Each row was made from one small tree. Brackets hold a mark, then the marks that hang from it, in the order of their numbers. Every link used is in the known rows. Write each row's tree.
Known rows:
[z819 z140 z263]: -13, 3, 4, -18, 11, 17, 18, -20, -12, 4, 4, 29, -10, 2, -7, -8, 17, 8, 10, 3, 8, 10, 6, -28, 10, -15, -14, -3, 2, -15, -7, -11, 10, 3, 1, 18
[z140 [z434 z494]]: -2, 6, -16, -16, -13, -2, 10, -1, -6, -16, 7, 11, -7, 13, -16, 13, 31, 1, -9, 14, -13, 4, 12, 0, 12, 1, -3, -6, 12, 4, -1, -5, 5, -10, -2, 15
[z140 [z819 z263]]: -16, -10, -3, -26, 4, 5, 7, -8, -6, -1, -1, 21, 1, 1, -11, 15, 29, 0, 0, 5, -9, 8, 12, -13, 16, -3, -17, 2, 9, -6, -13, -9, -5, -7, -10, 8
[z149 z263]: -19, 3, -3, -14, 2, 15, 6, -3, -6, -3, 3, 16, 0, 11, -5, 10, 23, 0, 10, -3, -4, 7, 6, -10, 9, -9, -10, -4, 2, 3, -1, -5, 13, 0, 7, 15
[z790 [z494 z819]]: 4, 18, -7, -10, -2, 5, 2, 17, 2, -10, 5, 12, -11, -8, -12, 18, 17, 1, -11, -2, 0, 6, 18, -8, 16, 5, 0, -5, 8, 4, -12, -2, 7, 1, -3, 8
[z149 z263 [z300 z802]]: -28, 0, 1, -10, 2, 14, 13, 0, -14, -1, 2, 11, 4, 15, 5, 14, 33, 2, 27, 9, -15, -15, 12, -4, 18, -16, -23, -4, -7, -8, 3, -1, 4, 4, 16, 32
[z149 [z263 z819] z300 z802]: -26, -8, -9, -14, -20, 6, 26, -8, -16, -2, 9, 9, 18, 21, 6, 11, 39, -1, 30, 0, -17, -10, 8, -15, 19, -9, -20, -1, -15, 3, 3, -11, 21, 1, -1, 29
[z434 [z494 [z790 z585] [z819 z140 z263]]]: -9, 3, 3, -9, 0, 8, 17, -7, -6, -3, -3, 24, -17, -3, -7, 9, 14, 3, -6, 9, -3, 5, 46, -19, 33, 11, 3, -11, -4, -1, -7, -27, 12, -9, -7, 16
[z434 [z494 z790 z819]]: 6, 0, -3, 4, -15, 5, 1, 11, 11, -19, 4, 12, -15, -3, 1, 23, 15, -4, -6, -1, -14, 0, 31, 1, 14, 25, -4, -11, 0, 6, 3, -18, 7, -11, 8, 10
[z585 [z434 z494] z790]: -1, 3, 1, 4, 6, 14, 7, 2, -17, -3, 15, 13, -20, 10, -10, 5, 19, -5, -7, 23, -11, 12, 0, -18, 10, 13, -22, -9, -5, 10, -1, 2, 17, -2, 17, 28
[z149 [z263 z819]]: -10, -10, -5, -12, -7, 15, 7, -6, -5, -4, 12, 18, 7, 5, 1, 8, 30, -4, 8, -6, -1, 7, 7, -20, 12, -7, -9, -2, 5, 15, -5, -9, 17, -3, -5, 15
[z585 z434 [z790 [z494 [z819 z140 z263]]]]: -11, 25, 7, -17, 28, 24, 17, -10, -11, 10, 12, 29, -17, -3, -18, 0, 17, -1, 1, 15, 4, 24, 16, -48, 27, 8, -26, -17, -14, -5, -24, -4, 20, 11, 5, 22
[z891 [z263 z149]]: -3, -11, 3, -5, 13, 20, 8, 3, -18, -1, 17, 18, -2, 2, -1, 3, 32, 8, 1, -7, -4, -5, 8, -12, 13, -8, -15, 14, 11, 15, -8, -1, 8, 3, -14, 8
[z149 [z263 [z819 z140]] z300 z802]: -31, -5, -5, -12, -16, 11, 34, -13, -10, 1, 9, 16, 14, 20, 3, -2, 38, 2, 36, -1, -4, -9, 6, -26, 21, -15, -23, -7, -22, -5, 2, -17, 23, 3, -2, 29
[z434 [z494 [z819 z140]]]: 7, 6, -2, 0, -6, 5, 13, 10, 7, -12, 9, 15, -10, 0, -10, 3, 13, 4, -6, 3, 3, 3, 16, -15, 14, 7, 0, -2, 2, -6, 1, -15, 11, -8, 3, 8
[z149 z263 z802]: -20, -3, -10, -18, -9, 12, 16, -2, -15, -6, -1, 14, 4, 12, -8, 16, 29, 4, 21, 7, -13, 0, 8, -9, 11, -10, -14, 1, -7, -4, -2, 1, 18, 1, 2, 23
[z149 [z263 [z819 [z140 z434]]] z300 z802]: -38, 2, -12, -29, -20, 8, 39, -26, -10, -3, 7, 18, 19, 26, -4, 4, 49, -2, 36, 1, -13, -4, 12, -30, 27, -15, -23, -13, -20, -2, -1, -19, 19, 3, -8, 23
[z819 z140 [z263 z149] [z300 z802]]: -9, -3, 14, -18, 19, 26, 24, -8, -24, 14, 6, 33, 0, -6, 2, -5, 30, 16, 21, 21, 9, -14, 8, -24, 11, -19, -24, 13, -3, -18, -12, 2, -2, 16, -7, 31
[z585 [z434 [z494 z819]] z790]: 3, 8, 6, 1, 8, 9, 6, 8, -6, -7, 16, 14, -17, 5, -9, 14, 13, -10, -11, 16, -16, 14, 8, -21, 18, 26, -15, -9, -9, 13, -8, -5, 16, -4, 13, 15
[z263 [z819 z300]]: -3, -8, 6, -9, -8, 11, 11, 1, -10, -1, 17, 20, 1, -4, 12, 5, 23, 0, 2, 3, -1, -6, -5, -15, -2, -8, -13, 2, 4, 4, -5, -11, 10, 2, -8, 15
[z819 [z140 z434] [z263 z149] [z300 z802]]: -17, 4, 7, -34, 17, 23, 27, -20, -22, 8, 6, 33, 3, -1, -6, 1, 44, 14, 21, 24, -2, -8, 12, -26, 17, -19, -23, 7, -1, -15, -17, -1, -5, 16, -13, 26
[z790 [z494 z434] z585]: -3, 17, -11, -16, 7, 3, 1, 3, -16, 6, 2, 19, -18, -6, -6, 22, 20, -5, -18, 5, -1, 6, 27, -6, 24, -9, -2, -16, 13, 15, -16, 6, 15, 6, -8, 9
[z790 [z494 z819] [z585 z434]]: -4, 24, -6, -15, 19, 9, 5, 10, -15, 0, 4, 13, -14, -12, -14, 20, 17, -2, -20, 10, -4, 10, 19, -13, 30, 5, 3, -6, 0, 22, -19, 8, 17, 1, -9, 0
[z149 z263 [z802 z300]]: -23, 2, -14, -17, -9, 13, 13, -6, -18, -2, 1, 11, 6, 7, -5, 13, 28, 9, 32, -9, -14, -2, 12, -4, 2, -18, -19, -3, -12, -12, 0, -5, 18, 4, 11, 18
[z263 z149 z819]: 12, -14, -7, -2, -8, 16, 6, -1, -6, 0, 16, 19, 3, -9, 0, 3, 36, -2, 1, -4, 5, -4, -1, -9, 8, 2, 2, 11, 12, 27, -7, -4, 6, 5, -16, 4
[z434 [z494 z819]]: 8, 0, -3, 0, -8, 0, 4, 15, 3, -15, 10, 9, -9, -1, -9, 17, 16, 3, -12, 3, -9, 3, 17, 0, 14, 12, 1, 1, 7, 2, -1, -9, 8, -12, 2, 6
[z494 z434 z790 [z819 z263]]: -2, -3, 11, -21, 13, 12, -6, -18, 4, -1, 8, 30, -9, -3, 13, 31, 20, -10, -2, -17, -17, 9, 42, -24, 21, 22, -17, -17, -5, 9, -11, -20, 14, 0, 6, 1
[z790 z494 [z585 z434]]: -8, 20, -14, -14, 14, 9, 8, 6, -25, 4, 4, 14, -20, -8, -16, 11, 21, 0, -17, 19, 0, 8, 8, -10, 23, -10, -5, -8, 2, 17, -17, 14, 16, 3, -7, 13
[z819 z263]: -10, -1, 3, -19, 7, 10, 10, -12, -17, -2, 6, 22, -6, 5, -6, 5, 19, 6, 2, 6, -2, 9, 7, -14, 8, -7, -10, 3, 7, -6, -7, -6, 8, 1, -2, 17
[z891 [z263 z149 z819]]: 3, -25, 3, -4, 4, 21, 8, 1, -20, -1, 25, 19, 8, -2, 4, 0, 39, 3, -3, -13, 0, -4, 8, -20, 14, -2, -13, 16, 12, 26, -11, -7, 13, 1, -26, 4

Which tree is each row?
-16, -5, 14, -17, 14, 17, 14, -3, -31, 1, 2, 24, -1, -2, 6, 11, 24, 11, 10, 21, -9, -10, 11, -12, 4, -18, -25, 9, 1, -20, -10, -2, 0, 7, -1, 34 => [z819 z263 [z300 z802]]
-28, 10, -10, -36, -5, 10, 42, -34, -21, 6, 5, 22, 6, 21, -14, -2, 48, 10, 33, 9, -7, -7, 9, -22, 30, -11, -22, 0, -13, -8, -3, -10, 6, 11, -11, 24 => [z819 [z140 z434] [z263 [z149 z300 z802]]]
-15, 4, -11, -34, -1, 14, 31, -27, -21, 1, 2, 29, 2, 9, -18, 2, 42, 12, 23, 15, -1, 2, 13, -26, 21, -8, -14, 7, -4, -5, -12, -4, 8, 12, -19, 18 => [z819 [z140 z434] [z263 [z149 z802]]]
-22, -6, -17, -43, -7, 7, 21, -22, -15, 4, -4, 21, 16, 3, -23, 23, 55, 10, 24, -2, -23, -2, 20, -5, 21, -7, -18, 7, -2, -4, -16, -4, -8, 7, -20, 1 => [z140 z434 [z819 [z263 [z149 [z802 z300]]]]]
-1, 23, -1, -2, -1, 8, 4, 15, 1, -5, 2, 16, -17, -7, -10, 17, 12, -3, -2, 5, -5, 11, 17, -18, 17, 13, -6, -13, 2, 6, -13, -4, 6, 13, 4, 19 => [z585 [z790 [z494 z819]]]
3, -4, 5, -10, -2, 22, 22, -4, -3, 10, 21, 28, 0, -9, 7, -13, 31, 6, 12, 0, 16, -8, -6, -23, 5, -10, -15, 6, 1, 10, -8, -9, 11, 11, -17, 12 => [z263 z149 [z819 z140 z300]]
-3, 15, 1, -30, 19, 4, 2, -5, -16, 8, 1, 24, -10, -7, -7, 24, 19, -3, -21, 0, -5, 12, 45, -19, 41, 2, 2, -11, 8, 12, -25, -2, 15, 4, -15, 3 => [z790 [z494 z434 [z819 z263]] z585]
-22, 19, -1, -28, 2, 13, 23, -15, -2, -1, 7, 25, -8, 4, -3, 0, 24, 6, 14, 7, -3, 0, 0, -21, 0, -17, -20, -12, -1, -11, -9, -11, 4, 6, -3, 13 => [z819 [z140 z434] z300]
-12, 35, -3, -32, 0, 7, 21, 2, 7, -4, 6, 23, -8, -3, -12, 10, 23, 5, 2, 3, -3, 6, 18, -21, 17, -8, -15, -15, -1, -10, -19, -9, 7, 6, -10, 12 => [z790 [z494 [z819 [z140 z434] z300]]]
-12, -11, -13, -27, -3, 10, 19, -9, -17, 9, -1, 19, 11, -3, -16, 15, 43, 12, 25, -4, -15, -6, 13, -3, 15, -5, -20, 14, -3, -8, -10, 0, -4, 5, -17, 7 => [z140 [z819 [z263 [z149 [z802 z300]]]]]
-8, -26, 9, 4, 3, 18, 14, 5, -30, -1, 22, 11, 17, 4, 14, 4, 49, 4, 16, -2, -11, -29, 14, -15, 26, -10, -27, 17, 1, 16, -7, -5, 5, 5, -16, 18 => [z891 [z263 [z149 [z300 z802]] z819]]
-8, -8, -18, -33, -8, -1, 15, -9, -5, -3, 6, 19, 7, 9, -27, 17, 52, 3, -8, 16, -15, 6, 19, -3, 34, 6, -11, 5, 15, 7, -13, -3, -10, -13, -27, 10 => [z140 [z434 z494] [z819 [z263 z149]]]
-7, -1, 26, -26, 27, 20, 13, -12, -12, 7, 8, 34, 0, -4, 13, 16, 20, 4, 10, 5, -7, -5, 33, -39, 18, -7, -31, -6, -10, -19, -18, -10, 10, 12, 4, 15 => [z494 z434 [z819 z140 z263 [z300 z802]]]
-15, 13, -2, -22, -10, -2, 15, 2, 0, -10, -1, 16, -13, -2, 2, 29, 24, -4, -10, 11, -27, -6, 39, 0, 26, 14, -1, -15, -1, 13, -9, -23, 3, -11, -12, 12 => [z140 [z434 [z494 [z790 z585] [z819 z300]]]]
-13, -14, 8, -3, 3, 22, 27, -9, -16, 9, 28, 20, 8, 7, 9, -16, 41, 4, 18, -15, 5, -13, 5, -28, 23, -12, -24, 5, -4, 13, -3, -18, 17, 5, -19, 13 => [z891 [z263 [z149 z300] [z819 z140]]]
-25, 6, 10, -32, 15, 18, 27, -20, -24, -1, 1, 33, 2, 3, -2, 4, 34, 12, 18, 24, -8, -5, 14, -30, 11, -23, -28, -2, -4, -25, -15, -9, -3, 9, -5, 28 => [z819 [z140 z434] z263 [z300 z802]]
2, -1, -14, -29, -10, 0, 22, -5, -16, -13, 7, 16, 11, 12, -25, 24, 45, 8, 0, 14, -19, 1, 31, -9, 33, 17, -1, 13, 0, 5, -12, -5, 6, -7, -22, 13 => [z140 [z434 [z494 [z819 [z263 [z149 z802]]]]]]
0, -25, -5, -2, -6, 21, 16, -2, -32, 1, 21, 13, 17, -1, 3, 4, 45, 13, 20, -18, -10, -12, 14, -13, 7, -9, -21, 19, -1, 12, -6, -7, 17, 6, -22, 6 => [z891 [z263 [z149 [z802 z300]] z819]]
-25, -1, -14, -28, -15, 16, 25, -27, -11, -1, 5, 20, 19, 10, -11, 3, 47, 6, 38, -12, -10, 4, 19, -28, 12, -19, -17, -10, -13, -8, -6, -17, 20, 6, -7, 12 => [z149 [z263 [z819 [z140 z434]]] [z802 z300]]
-22, -6, 6, -31, 6, 8, 17, -5, -10, 5, 3, 25, 3, 0, -2, 13, 26, 5, 4, 8, -14, -1, 7, -12, 12, -9, -27, 3, 3, -15, -14, -12, -6, -3, -13, 16 => [z140 [z819 z263 z300]]
-5, -7, 12, -18, 15, 21, 15, 0, -30, 7, 8, 27, 2, -4, 2, 8, 35, 13, 12, 22, -3, -16, 7, -8, 9, -14, -22, 16, 3, -7, -12, 8, -5, 14, -7, 28 => [z819 [z263 z149] [z300 z802]]
-7, 11, -15, -14, -10, 2, 19, -7, -1, -14, 6, 15, -13, 11, -17, -1, 29, 4, -1, 12, -1, 8, 12, -12, 13, -5, -7, -11, 7, -8, -1, -9, 7, -7, -1, 13 => [z819 [z140 [z434 z494]]]
1, -1, 4, -13, 11, 12, 3, -8, -7, -9, 14, 20, -10, 2, -4, 19, 23, -4, -13, 10, -17, 10, 32, -17, 26, 26, -18, -8, -11, 6, -4, -15, 16, -14, 8, 13 => [z585 [z434 [z494 z790 [z819 z263]]]]
-4, 9, 7, -14, 13, 7, 14, 10, -18, 1, 14, 14, -11, -3, -3, 16, 16, 0, -22, 19, -14, -1, 13, -6, 22, 7, -7, 0, -7, 11, -8, -3, 16, -10, -5, 9 => [z790 [z585 [z434 [z494 [z819 z300]]]]]
-26, -5, -9, -50, -5, 6, 30, -13, -18, 5, 0, 24, 15, 7, -15, 23, 55, 9, 15, 19, -27, -9, 11, -13, 21, -6, -26, 10, -3, -4, -20, -3, -9, 3, -31, 15 => [z140 z434 [z819 [z263 [z149 z802]] z300]]
-3, -7, -8, -19, 0, 14, 19, -9, -29, 0, 6, 21, 3, 4, -11, 8, 35, 11, 14, 12, -3, -5, 7, -11, 15, -3, -10, 16, 0, 2, -8, 4, 9, 9, -12, 23 => [z819 [z263 [z149 z802]]]
-8, 20, 16, -9, 21, 20, 7, 20, -18, 1, 8, 19, -13, -11, 0, 24, 20, -4, 0, 28, -17, -2, 14, -26, 16, 7, -32, -7, -15, 0, -23, 10, 8, 16, 12, 31 => [z585 z434 [z790 [z494 [z819 [z300 z802]]]]]
-5, -1, -3, -4, -10, 14, 23, -10, -1, 11, 20, 20, 3, 3, 6, -14, 36, 3, 21, -8, 11, -13, -2, -19, 19, -6, -13, -1, -2, 15, 4, -14, 9, 8, -9, 13 => [z263 [z149 z300] [z819 z140]]
-7, 9, 4, -9, 15, 15, 0, -5, -4, -3, -2, 20, -18, -14, 4, 29, 13, -12, -6, 1, -16, 4, 25, -17, 23, 17, -2, -13, -12, 29, -10, -8, 15, -2, 4, -4 => [z494 [z790 [z585 z434]] z819]
6, 3, -2, -2, 3, 11, -2, 6, 4, -15, 13, 11, -17, -3, 0, 25, 18, -7, -10, 4, -16, 6, 26, -10, 18, 27, -13, -13, -11, 12, 1, -10, 17, -12, 14, 9 => [z585 [z434 [z494 z790 z819]]]
3, 6, 6, -7, -7, 2, 11, 18, 0, -9, 14, 11, -6, 1, 0, 15, 12, 4, -10, 4, -11, -5, 12, 0, 8, 7, -7, 3, 1, -8, -2, -11, 8, -10, 1, 15 => [z434 [z494 [z819 z300]]]
-6, -1, -10, 3, -16, 2, 7, 6, -9, -10, -6, 14, -23, -3, -2, 14, 17, -1, -7, 14, -10, -6, 29, 6, 17, 6, 5, -11, 7, 11, 1, -11, 7, -9, -1, 20 => [z434 [z494 [z790 z585]]]
-24, -11, -10, -26, -9, 3, 29, -9, -17, 9, 1, 16, 12, 16, -8, 15, 45, 5, 26, 9, -18, -14, 8, -3, 29, -1, -24, 8, -8, -5, -5, -3, -3, 3, -18, 20 => [z140 [z819 [z263 [z149 z300 z802]]]]
-4, -2, -19, -20, -18, 17, 25, -21, -12, 1, 12, 21, 10, -4, -10, 2, 49, 10, 30, -8, 0, -7, 10, -20, 10, -11, -9, 1, -7, 9, -7, -9, 10, 13, -16, 1 => [z263 [z149 [z802 z300]] [z819 [z140 z434]]]
1, -21, 6, -1, 5, 25, 17, -6, -16, 3, 24, 27, 4, -4, 2, -11, 35, 7, 6, -12, 11, -4, 6, -33, 16, -10, -16, 10, 6, 18, -11, -13, 17, 6, -25, 8 => [z891 [z263 z149 [z819 z140]]]
7, 16, 7, -23, 18, 15, 1, -5, -6, 17, 13, 28, -10, -3, -8, 20, 28, -7, -5, 0, -3, 16, 36, -31, 33, 19, -18, -10, 4, 18, -26, -1, 11, 17, -7, 13 => [z585 [z790 [z494 z434 [z819 [z263 z149]]]]]
-11, -21, 14, 3, 5, 24, 24, -2, -24, 4, 21, 18, 13, 4, 11, -8, 47, 6, 25, -1, 0, -24, 14, -27, 25, -14, -29, 11, -4, 6, -6, -9, 8, 8, -16, 21 => [z891 [z263 [z149 [z300 z802]] [z819 z140]]]
-5, -25, 18, -1, 13, 32, 21, 5, -26, 5, 24, 27, 11, -8, 14, -6, 40, 13, 14, 5, 2, -22, 11, -32, 13, -19, -31, 18, -2, 2, -15, -6, 5, 10, -24, 23 => [z891 [z263 z149 [z819 z140 [z300 z802]]]]
-1, 13, -2, -21, 8, 6, 7, 5, -8, -4, 6, 18, -6, -5, -13, 16, 19, 4, -9, 2, -2, 13, 24, -16, 25, 4, -6, 0, 8, -5, -17, -5, 8, 2, -7, 15 => [z790 [z494 [z819 z263]]]
-2, 1, -14, -7, -11, 15, 14, -2, -17, 2, 4, 12, 0, -4, -7, 9, 33, 12, 27, -6, -6, -13, 4, 3, 0, -9, -10, 9, -5, 2, 0, 5, 7, 13, 0, 8 => [z263 [z149 [z802 z300]]]
10, -2, 9, -26, 20, 14, -2, -16, -3, 9, 14, 27, 1, -3, 0, 23, 28, -3, -5, -14, -5, 7, 27, -23, 27, 14, -9, 2, 7, 19, -16, -5, 11, 7, -7, -8 => [z494 z434 [z819 [z263 z149]]]
